Each row was made from one walk, in order. Every step used is in the known rows, and no mark comes twice. Write each row's walk.
In the rows, zero is written as 128.
Known rows:
x -> a: [126 120 160 126 111 147 130 134 125 122 134 134 120 137 115 130 139 120
 116 131 117 118 123 116 109 122 148 155 112]
m -> w -> l -> k -> a -> x: [140 114 154 143 124 136 141 101 142 250 131 194 126  94  98 148 144 120
 146 128 153 112 165 113 136  47 134 111 123]
s -> q -> e: [ 97 135 145 122 138 130 126 144  97 117 138 158 109 149 132 117 122 144
 117 131 126 120 119 123 133 144 129 110 101]
x -> a -> k -> l -> w: [122 106 191 135 133 156 134 148 156 178 125 148  99 132  95 144 162 119
 120 130 135  70 107  95  99  79 169 165 131]
s -> q: [116 125 111 123 127 131 126 120 119 118 137 130 124 141 123 124 123 135
 116 125 119 123 129 114 152 121 131 104 132]
p -> q -> v: [139 144 110 129 140 142 106 127 132 142 112 134 129 113 123 118 141 122
 143 130 142  81 146 103  99 119 101 134 125]
x -> a -> k -> v -> q -> e: [100 114 252 131 141 160 119 166 152 151 137 179 112 116  97 127 176 132
 120 141 128  98 135 146  57  99 100 164  98]
x -> a -> k -> v -> q: [122 108 223 135 134 161 119 144 173 150 138 150 129 112  89 133 180 125
 118 134 122  98 137 135  72  81 106 162 123]
t -> e -> q: [137 122 137 121 124 130 127 151 128 126 165  81 137 152 125 118 113 119
 123 128 108 125 159 106 142 145 115 142  96]
x -> a -> k -> v -> q -> s: [ 87 111 213 129 143 172 132 147 166 173 132 173 114 102  93 125 179 125
  97 137 129 102 132 128  80  83  93 163 137]
t -> e: [123 125 150 128 121 125 134 140 126 129 151  81 126 144 129 130 113 116
 122 127 116 128 146 134 139 136 141 151 102]
c -> t -> e -> q: [127 115 135 124 114 124 120 148 118 104 171 102 144 135 117 122 111 119
 109 136 103 114 163 128 167 169 101 150  83]
a -> k -> l -> w -> m: [102 130 167 132 140 142 148 139 146 217 129 137 107 118 116 137 147 137
 114 127 146  96 111 100  76  76 144 122 171]
q -> s: [ 95 130 119 125 136 140 140 132 117 156 119 153 110 122 134 119 126 128
 109 133 135 130 121 121 138 133 121 130 140]
w -> l -> k: [129 127  98 126 139 115 141 132 131 182 123 185 116 110 125 135 145 135
 131 131 138 127 122 124 118  72 146 125 117]
s -> q -> e -> t: [103 131 137 119 144 150 125 157  78 100 139 184 135 162 149 114 104 137
 110 134 124 137 126 113 108 165 120 108 116]
c -> t -> e -> q -> v -> k -> a -> x: [107 124 159 127 100 149 114 126 139 183 164 152 143 100  98 134 139 111
 113 138 137  63 168 156 114 165  80 163  99]
c -> t -> e: [115 121 146 131 113 119 126 136 115 107 160 103 135 126 118 133 109 114
 106 136 109 120 155 157 170 168 127 154  91]
l -> k: [127 130 106 121 139 123 138 129 131 149 117 181 108 117 123 131 133 125
 119 128 135 127 126 141 142  92 141 121 122]
a -> x: [124 127 126 134 120 137 127 127 128 152 119 150 117 123 135 133 140 126
 128 132 134 115 154 134 135 141 117 120 149]
q -> v -> k -> a -> x: [108 138 152 132 115 153 123 108 150 205 122 176 129  93 111 139 156 119
 134 131 162  78 132 155  76 127 107 137 147]
x -> a -> k -> l: [120 107 174 137 123 145 130 147 144 154 133 161 111 134  96 143 165 122
 111 140 127  95 121  94  94 100 147 167 139]
c -> t -> e -> q -> v -> k: [106 133 130 118 111 133 109 155 133 143 157 126 145 122 111 123 127 115
 116 140 125  67 151 151  99 159  95 156  70]
x -> a -> k -> v: [129 115 207 136 121 156 121 131 159 147 134 136 102 112 113 142 167 123
 103 134 128  97 129 131  84 107 104 165 125]
w -> l -> k -> a -> x: [128 119 128 133 129 132 145 105 136 219 129 208 117  90 114 144 155 129
 130 130 150 123 135 129 133  77 137 127 148]
c -> t -> e -> q -> v -> k -> l: [119 121 141 120 118 132 110 156 129 168 158 157 147 124  99 134 128 116
 115 144 132  57 145 126  83 163 107 174  97]
p -> q: [141 126 122 130 141 128 111 140 126 116 127 126 136 127 111 122 134 126
 132 132 126 117 150  98 153  96 107 123 121]
s -> q -> v -> k: [ 96 143 102 121 128 141 117 127 133 156 125 155 125 130 118 124 140 132
 122 128 142  78 116 133  82 113 121 111 118]

Which walk is each row?
[122 117 144 136 140 127 131 140 144 162 128 167 117 124 108 143 153 131
 124 137 137 106 127 108 115 109 124 140 153] | a -> k -> l
[117 129 163 123 113 157 122 132 152 203 159 130 137 118 108 130 141 112
 131 130 142  75 160 135  82 135  96 155 113] | t -> e -> q -> v -> k -> a -> x
[108 142 150 123 129 141 144 130 132 181 130 101 116 122 136 124 120 131
 121 118 138 119 110 117  91  98 144 112 142] | l -> w -> m
[139 123 118 135 136 122 138 132 138 207 125 172 128 117 109 135 134 123
 144 129 139 122 147 107 126  40 146 106  92] | m -> w -> l -> k
[145 121 147 124 144 126 133 117 143 197 124 180 111  91 130 143 150 135
 126 130 145 117 118 139 100  83 115 136 129] | w -> l -> k -> v
[103 135 138 123 122 148 121 101 139 167 145 165 135 112 102 130 140 129
 123 123 146  83  99 132  92 104 124 128 131] | s -> q -> v -> k -> a
[ 95 119 125 121 123 134 132 154 108 131 162 131 129 127 119 114 109 119
  90 140 111 116 156 122 173 177  91 154  94] | c -> t -> e -> q -> s
[115 139 130 117 123 139 119 158 144 162 154 111 138 139 120 117 132 115
 133 131 131  81 144 126  70 130 105 149  83] | t -> e -> q -> v -> k
[131 118 218 131 158 136 125 148 142 226 126 210 131 100 100 130 146 133
 151 133 150 105 150 135  70  43 116 121  80] | m -> w -> l -> k -> v -> q -> e
[124 115 161 138 149 139 134 141 159 185 122 142 107 123 105 141 150 127
 132 126 145  80 114 106 114  84 142 137 150] | a -> k -> l -> w
[104 118 153 121 162 141 142 130 149 221 124 225 121  82 112 125 158 138
 118 133 146 119 121 134  87  59 110 137 144] | w -> l -> k -> v -> q -> s
[138 115 162 124 155 129 129 125 160 195 127 201 135  90 109 134 162 137
 137 131 139 118 127 143  82  54 120 133 128] | w -> l -> k -> v -> q
[117 122 158 119 127 143 114 155 145 189 152 138 134 123  99 135 127 111
 126 134 140  30 127 124  88 141 126 173  90] | c -> t -> e -> q -> v -> k -> l -> w
[128 118 160 135 116 142 134 102 133 167 134 147 128 105 116 139 138 125
 129 126 140 118 143 135 138 133 115 131 158] | k -> a -> x
[144 126 159 121 141 133 130 114 143 167 121 177 104  97 129 142 138 127
 118 128 145 119 125 155 117 105 115 133 133] | l -> k -> v
[139 116 193 128 142 142 116 121 155 143 134 139 146 107 112 127 145 132
 136 126 130 117 136 145  91 107 100 138 142] | k -> v -> q
[104 121 222 129 165 162 117 173 140 142 130 201 150 121 127 121 150 132
 123 137 138 124 146 150  43 128  72 136 130] | a -> k -> v -> q -> e -> t
[ 86 144 145 115 132 153 133 126 131 228 131 167 114 124 117 130 135 138
 113 124 158  55  87  98  38  83 153 114 162] | s -> q -> v -> k -> l -> w -> m
[ 96 128 163 120 134 136 139 142 135 210 132 154 122 121 107 138 134 130
 112 130 151  98  95 107  64  71 161 124 157] | v -> k -> l -> w -> m
[123 116 192 137 150 142 117 133 174 157 132 146 137 101 102 131 167 133
 131 130 132 108 148 150  91  83  87 134 140] | a -> k -> v -> q
[157 120 175 133 141 131 129 115 151 225 125 176 123  97 113 145 136 123
 137 129 150 111 148 120 104  50 118 118 108] | m -> w -> l -> k -> v
[ 87 123 134 124 148 143 137 141 137 152 125 168 139 117 111 110 140 132
 119 130 131 131 131 125 124 104 117 128 141] | v -> q -> s
[100 128 175 124 149 133 124 165 124 128 128 170 133 131 117 113 139 138
 142 133 129 125 130 143  96 123 127 128  98] | v -> q -> e
[131 122 179 138 139 137 123 123 160 160 128 136 112 104 123 138 156 131
 118 131 138 106 136 146 104 114  83 136 139] | a -> k -> v
[101 126 174 120 156 152 125 179 105 110 131 194 163 144 133 109 124 131
 133 136 128 144 134 129  68 140 117 129 117] | v -> q -> e -> t
[113 135 156 120 144 147 129 169  90 114 127 179 140 147 154 117 109 126
 126 138 133 144 128 126  87 172 116 132 120] | q -> e -> t
[122 122 193 118 170 149 128 165 121 184 126 252 148 110 135 124 144 138
 132 138 145 132 126 142  41  98 105 137 122] | w -> l -> k -> v -> q -> e -> t
[121 124 204 115 169 160 126 160 121 148 123 244 141 114 132 121 133 129
 123 135 146 133 132 158  58 120 102 135 124] | l -> k -> v -> q -> e -> t
[106 125 221 135 160 141 118 159 153 158 131 176 120 108 111 125 164 140
 134 137 140 103 139 161  75 108  81 138 112] | a -> k -> v -> q -> e
[116 123 193 121 161 129 130 151 139 198 126 222 119  97 116 129 158 143
 137 136 148 114 122 154  63  74 117 137 103] | w -> l -> k -> v -> q -> e
[118 127 204 118 159 138 126 148 139 166 121 216 112 101 115 126 148 136
 131 134 146 115 131 170  86  98 115 135 106] | l -> k -> v -> q -> e
[103 140 174 113 129 153 137 157 145 243 157 115 127 134 115 123 124 121
 122 128 146  56 116  92  24 103 137 150 123] | t -> e -> q -> v -> k -> l -> w -> m
[108 141 149 112 135 156 130 145 147 242 128 154 124 119 117 123 140 133
 130 129 156  55  97  83   9  94 128 128 151] | e -> q -> v -> k -> l -> w -> m
